In the rows, 128 means zero.
Known rows, with every way that one mark hangs from another
{Y E G X {Z K}}: [184 108 120 111 103 129  78 145 110 151  58  70 106 181 177  61 147 131
 186  84 126 150 179]
{Z {K G T}}: [107 176  99  87 122 116 137 155  69 165 124 138 149 129 101 146 141 121
 129 136 143 128 133]
{Y G Z}: [161  91  96 134 109 162 117 157 134 133  93  92 124 175 193  83 114 125
 118  95 107 150 163]
{X K Y}: [134 107 103 115 176 135 156 160 140 106  99  92  95  76  94  97 172 135
 144 149 116 139 153]
{E {K G T}}: [148 138 137 119 153 109 130  69 115 108 161 161 160 134  99 115 116 115
 121 128 118 154 111]
{Y E}: [142 102 152 136 139 130 116 139 124 142 107 129 104 133  71 111 141 140
 158 111 141 114 140]
{E {K G {T {Y Z}}}}: [165 119 118 125 142 111 137  91 115  88 161 156 162 135 134 106 103 105
 123 125 111 153 127]
{K G {T Y}}: [149 126  99 105 123  94 166 142 109 122 142 170 153 151 136 146 111 109
 114 119 120 117 139]
{K T}: [137 118 122 129 161  84 114  94 135 152 125 148 153 150 143 135 140 125
 152 132 126 106 121]
{E {K {T {Y G}}}}: [177  92 117 153 189  96 105  95 144  84 137 135 170 132 107  91 102 117
 160 131 104 149 153]
{Y G}: [154 103 110 137 139 140 118 160 147 127  94 103 129 155 109  99 109 137
 129 105 114 148 171]
{E {K G}}: [141 145 142 118 127 140 139  92 109  91 163 147 142 118  88 110 106 118
 104 124 120 168 115]
{X K {Y E G}}: [161  71 107 128 191 146 141 188 150 115  60  76  80  99  42  66 167 149
 165 120 113 142 192]
{E K}: [148 122 143 142 159 128 111  84 131  90 151 131 145 111  98 100 113 122
 140 136 117 160 122]
{Z K {Y X}}: [115 138 121  85 152 105 112 114  92  78 133 122 131 123 201  91 153 109
 182 156 131 138 189]
{T K}: [ 93 114 125 126 174 129 160 114 136 162 113 109  84 129 121 146 123 129
 104 103 128 122 160]
{T K {Y E X Z}}: [154  71 115 132 154 107 152 132 137 126  96  93  71 148 194 111 117 112
 146  83 117 116 196]
{K G T}: [128 149 119  95 117 101 155 108 105 153 141 172 148 159 130 151 129 118
 107 116 130 118 112]
{Y Z}: [136 117 114 125  96 150 126 124 115 134 128 118 122 148 213 110 133 117
 115 117 122 130 119]
{X {Y E}}: [160  63 129 106 168 115 122 134 154 116 106 127  92 108  55 100 145 133
 107 141 139 131 160]
{E {K G {T Y}}}: [163 123 123 127 155 104 138  94 117  86 161 160 164 128 105 112 101 109
 126 129 112 152 132]
{Y {E {K T}} G}: [186  66 141 157 187 121  86 122 148 127  89 115 132 160  39  65 118 143
 179  95 117 144 177]
{X {K G T} {Y Z}}: [138 115  87  89 146 133 175 142 115 130 108 117 105 112 154 102 177 119
 120 133 112 133 134]

Rows
[141  64  83 146 191 126 167 185 155 116  90  87  93 139 119 117  82 122
 117  89 105 132 231] -> {T K {Y G}}
[152  47  99 153 198 128 158 191 152 126  75  87  77 143  80 107  91 131
 136  78 115 121 239] -> {T K {Y E G}}
[186  89  93 134 149  73 110 119 148 120 105 125 156 173 213 104 121 111
 169 115 104 119 163] -> {K {T {Y G X Z}}}
[182  72 143 155 173 142  93 138 145 114  90 106 119 150  31  61 111 144
 166  93 118 156 180] -> {Y {E K} G}
[143 102 109  95 129 166 177 173 108 121  96 102  70 101 105  85 176 130
 125 119 123 138 147] -> {X {K G} {Y E Z}}
[127  85 112 123 158 131 195 178 118 128 112 123  73 130  82 138  97 119
 104  83 128 117 202] -> {T {K G} {Y E}}
[148 101 128 116 165 118 128 111 141  60 111 107 118 147 215  62 146 119
 192 121 101 143 204] -> {Z {Y G {X K}}}
[185 115 113 116  92 122  97 107 145 123  86  84 125 190 251  77 126 119
 144  91 103 159 153] -> {Y G X Z}
[144  96  89  79 136 123 135 139 119 128 118 124 115 120 140 110 146 113
  77 149 134 144 149] -> {X {Y {Z {K G T}}}}
[134 121  92  89 124 164 185 165 110 112 110 102  87  97 143  98 168 122
 102 130 115 148 140] -> {X {K G} {Y Z}}
[130 113 134  92 181  76  92  98  94 107 115 137 133 141 172  85 171 114
 216 147 138 113 192] -> {Z {K T} {Y E X}}
[168  60 111 141 186  99 145 157 159 119  71  82  78 153 120 103 100 126
 157  74 110 129 232] -> {T K {Y E G X}}
[136 124 109 153 172 116 146 161 117 129  99 107 128 113 124 109 164 134
 219 122 110 102 148] -> {X {K {T {Y E}}}}
[193  99 151 128 134 102  87 120 153 132  67  96 107 175 111  77 133 142
 188  82 120 143 174] -> {Y E G X}
[158  68 105  96 158 119 112 140 127 138  98 116  99 120 107  92 157 124
 113 143 142 128 160] -> {X {Y E {Z {K T}}}}
[119 148  94  96  93 142 133 144  75 162 126 125 136 149 193 124 143 112
 116 123 133 129 123] -> {Y {Z {K G T}}}
[136 129  80 120 161 103 111 180  99 141 101 111 157 127 111 121 128 122
 168 141 129 123 175] -> {Z {K {T {Y G}}}}
[143 136  85 114 158  89 104 164 103 138  98 107 158 132 131 120 133 120
 178 138 128 127 173] -> {Z {K {T {Y G X}}}}
[139 112 104  92 185  81  94 114 111  96 106 118 149 155 198  77 149 112
 199 143 120 136 216] -> {Z {K T} {Y G X}}
[177  76 123 156 158 119 127 161 132  75 126 127 128 113  86  95 103 121
 165 123 118 130 173] -> {T {Y {E K}}}
